Each row comes from the steps of one path. Every step used is in the known rows, and no mark comes twice. Write the path behind each row, first mark first.
In the rows, 128 means zero.
Known rows
saroz > sefire > gipeg: [139  95 104 114 111 138 151 127 121 124 103 122 157 150 120 135 164 117
 127 128  78 122 125 139 158 121]
batunip > gufi: [128 134 127 137 131 137 159 116 141 115 157 152 156 140 121 125 120 141
 120 136 124 128 114 103 129 117]
somi > gufi > gebuk > gipeg: [107 100 157 139 119 159 139 143 121  91 166 109 158  95 144 121 128 135
 148 192  92 166  87 108 132 138]
batunip > pibimi: [130 157 164 157 142 138 136 111 136 120 141 148 155  84 129 129 117 127
 113 125 123 117 129 115 136 130]
sefire > pibimi: [124 103 117 132 151 162 139 140 105 123 120 131 141 143 145 120 152 131
 133 126 110 133 118 142 134 111]
gipeg > sefire > pibimi > batunip: [147 151  95 110 156 135 155 170  97 142 134 156 108 145 168  98 154 133
 131 169 106 145 100 142 134 114]
pibimi > batunip > gufi > pomet: [144 171 119 128 146 134 150 122 156 138 179 176 139 149 150 104 144 168
 137 139 124 162 105 106 107 107]
gebuk > gipeg > sefire > pibimi > batunip > gufi: [175 143  95 125 172 161 184 149  99 101 166 175 130 148 167  85 139 150
 137 187  82 164  72  99 141 114]
batunip > pibimi > sefire: [126 172 175 158 152 131 140 111 131 151 147 145 172 104 122 124 100 113
 121 147 104 113 105 125 132 114]
pibimi > sefire > gipeg: [133 132 138 127 123 119 159 123 119 145 129 140 176 165 110 122 115 121
 156 166  73 127  88 122 133 118]
batunip > pibimi > sefire > saroz: [117 105 187 172 142 128 135 110 106 178 139 146 196 110 119 132 119 111
 134 165  80 128 109 140 132 105]
sefire > saroz: [119  59 140 143 117 127 124 127 104 157 119 129 150 135 125 136 145 126
 142 145 104 142 134 143 128 118]
gipeg > sefire > saroz > somi > gufi: [131  39 159 137  80  98 156 141  75 185 115 117 149 110 128 125 164 114
 119 218 101 123 111 153 106  93]
pibimi > sefire: [122 143 139 129 139 120 131 127 122 158 134 126 145 150 122 122 111 113
 137 152 108 125 103 139 124 112]
gipeg > sefire > saroz: [143  84 127 132 100 105 137 148  90 177 131 130 141 119 126 134 152 117
 125 177  96 134 143 145 127 137]
gebuk > gipeg > sefire > saroz > somi > gufi: [157  28 160 142  91 115 154 134  63 157 119 112 146 101 134 115 156 117
 135 229  79 143  96 135 110 103]
pibimi > sefire > saroz > somi > gufi > gebuk: [ 85  32 201 147  90 141 153 120  95 186 147 115 203 109 134 135 147 111
 154 234  80 155  63 170 114  71]
somi > gufi > sefire > nize > pomet: [ 63 114 142 103 131 140 102 160  96 143 111 156  99 101 135 130 127 139
 144 138 109 128  90 102 114 133]
pibimi > batunip > gufi > gebuk: [114 154 135 127 135 163 169 126 158 103 199 179 157 121 154 120 122 155
 143 169 120 175  72 110 144 114]
saroz > sefire > nize: [113 112 120 105 115 156 111 139 129 149 100 114 122 129 133 151 163 113
 141  86  92 141 116 135 160 122]
saroz > sefire > nize > pomet: [ 99 109 118 102 131 144 104 136 120 117  79 146 101 100 127 147 152 116
 125  79  97 119 109 128 168 134]
sefire > saroz > somi > gufi > gebuk: [ 91  16 190 146  77 148 150 121 100 156 141 119 184  88 140 141 163 126
 146 211 100 157  88 160 119  88]
sefire > gufi > gebuk: [108  98 125 137 132 159 123 136 138 105 180 161 157 101 165 147 129 116
 143 181 112 176 103 142 142 101]
somi > gufi > sefire > pibimi: [ 88  89 118 121 149 166 134 167  76 160 130 119 136 149 157 110 160 137
 134 171 106 134 112 143 100  97]
saroz > somi: [148 100 150 125 109 135 141 100 120 135 116 132 130 103 132 130 139 122
 128 140 138 126 109 147 121  97]
somi > gufi > gebuk: [ 79 111 156 134 107 142 142 150 132 119 163 114 161 105 139 131 134 133
 133 181 113 145 103 125 127 127]
somi > gufi > gebuk > gipeg > sefire: [131 125 145 128 103 139 154 163 106 113 178 111 147  83 145 121 134 126
 131 225  84 158  97 109 133 157]
gebuk > gipeg > sefire > pibimi: [175 115 105 125 147 157 150 153  80 118 136 126 128 118 152 108 151 125
 132 171  78 145 114 124 140 140]
gebuk > gipeg > sefire > nize > pomet: [150 141 130 107 128 131 119 145 100 101 114 163  90  71 129 128 117 126
 144 139  82 138  91  84 153 177]
sefire > gufi: [121  99 106 138 150 131 115 137 127 114 140 158 131 138 154 133 122 114
 133 156 121 150 116 135 128  88]
pibimi > batunip > gufi: [129 156 117 128 152 133 162 124 147 113 160 176 130 157 143 105 116 152
 134 144 130 149  85 103 130 100]
saroz > somi > gufi > sefire: [112  85 151 114 109 142 135 128  91 169 127 121 124 108 143 120 147 129
 128 185 137 128 103 149  88  83]

Which path is each row?
[161 115 124 124 130 186 158 154  92 109 173 128 155  83 164 124 157 127
 142 196  70 171 100 132 153 154] => gufi > gebuk > gipeg > sefire > pibimi
[114  84 161 133 107 120 146 121 113 137 112 115 137 117 131 118 138 124
 122 168 134 117  96 137 105  84] => saroz > somi > gufi
[132 130 174 171 168 179 133 111 129 100 203 172 197  66 166 134  93 104
 151 212  66 181  64 121 151  97] => batunip > pibimi > sefire > gufi > gebuk > gipeg
[180 141 117 121 125 124 139 142 103 123 144 123 114 105 134 117 127 122
 126 171  99 140 124 111 133 158] => gebuk > gipeg > sefire
[138  61 143 122 125 161 159 102  96 182 152 187 141 131 157 116 152 149
 151 189 119 171  78 149 103  59] => pibimi > batunip > gufi > sefire > saroz > somi
[174 139  97 114 168 153 152 163  86 115 137 150 103 137 175  88 148 135
 145 180  86 165  86 124 141 125] => gebuk > gipeg > sefire > pibimi > batunip
[120 143 153 167 174 133 127 117 128 136 160 176 174 113 148 128  95  98
 127 175  97 135  91 131 131  74] => batunip > pibimi > sefire > gufi
[161 137 115 114 150 182 160 163  98 107 176 152 130 100 187 103 154 139
 155 205  76 191  73 133 155 137] => gufi > gebuk > gipeg > sefire > pibimi > batunip
[176  44 170 133  77 160 156 113  83 149 159 129 164  49 146 142 162 117
 149 227  75 180  96 153 140 131] => gufi > gebuk > gipeg > sefire > saroz > somi
[141 145 136 132 147 180 168 117 148  77 202 173 152 111 160 109 115 157
 158 181  98 196  58  92 148 123] => pibimi > batunip > gufi > gebuk > gipeg
[108  60 141 118 130 174 146 140  69 168 117 123 139 125 160 111 171 132
 133 183 118 133  92 161  93  66] => saroz > somi > gufi > sefire > pibimi
[151  95 167 125  85 145 166 134  99 121 166 113 149  57 149 122 144 121
 130 238  94 157  78 127 125 127] => saroz > somi > gufi > gebuk > gipeg > sefire
[109 130 125 130 157 195 179 137 135  99 189 181 171 136 171 111 147 158
 149 169 101 179  63 125 149  98] => sefire > pibimi > batunip > gufi > gebuk
[122 127 107 122 172 157 141 149 112 122 122 155 118 160 169  98 150 142
 147 135 114 153  90 142 135  95] => sefire > pibimi > batunip
[134  48 173 142 109 127 139  98  91 194 113 130 169 130 123 132 141 107
 149 179  96 136  88 172 114  73] => pibimi > sefire > saroz > somi
[ 88 111 109 111 172 163 136 177  83 157 133 144 112 166 180  89 157 149
 147 180 114 155  83 144 101  80] => somi > gufi > sefire > pibimi > batunip
[119  89 119 124 144 152 147 130 104 176 166 184 140 155 152 114 141 155
 153 178 108 173  96 130 111  90] => pibimi > batunip > gufi > sefire > saroz
[100  32 182 149 106 111 145 120  83 192 109 113 176 145 121 120 141 109
 144 207  89 129  75 162  99  57] => pibimi > sefire > saroz > somi > gufi
[122  83  94 120 150 170 134 143 100 134  99 109 138 149 149 128 187 114
 114 112  94 125 131 169 153  97] => saroz > sefire > pibimi
[148 155  92 121 160 144 186 157 109 130 162 182 134 156 162  95 146 147
 122 176 103 144  86 117 135 104] => gipeg > sefire > pibimi > batunip > gufi
[166 168 124 120 131 158 182 138 134  97 215 175 143  95 161 108 121 149
 141 214  90 187  68  93 148 144] => pibimi > batunip > gufi > gebuk > gipeg > sefire
[124  75 151 113  93 141 164 123  89 157 123 136 155 126 131 119 150 136
 147 199 100 130  89 131  99  90] => saroz > somi > gufi > sefire > gipeg
[112 177 190 145 141 146 126 120 137 160 141 153 170 100 123 139 101 115
 154 121  83 132  80 105 145 124] => batunip > pibimi > sefire > nize
[105  16 172 148  95 120 142 120  88 165 103 117 160 125 128 126 158 123
 137 185 108 130 101 152 106  73] => sefire > saroz > somi > gufi
[144 149 127 137 125 139 147 113 149 141 177 151 162 132 128 125 146 156
 124 131 120 143 133 108 107 122] => batunip > gufi > pomet
[118   4 192 151  89 166 147 114  89 126 145 112 181  79 145 130 155 130
 160 220  78 179  73 141 124  97] => sefire > saroz > somi > gufi > gebuk > gipeg
[137 162 176 155 136 129 168 107 128 137 141 160 202 122 111 123 103 119
 140 161  67 115  89 108 142 120] => batunip > pibimi > sefire > gipeg
[133 156 112 118 142 174 193 157 121 121 202 182 160 118 172 111 152 149
 132 203  94 172  74 125 149 118] => gipeg > sefire > pibimi > batunip > gufi > gebuk
[ 97 158 122  95 158 162 131 137 124 128 147 220  94 115 151 118 115 161
 155 126 115 158  60  88 132 119] => pibimi > batunip > gufi > sefire > nize > pomet
[135 120 125 135 170 213 179 130 124  72 194 176 166 126 179 100 139 160
 164 180  79 200  47 106 155 107] => sefire > pibimi > batunip > gufi > gebuk > gipeg
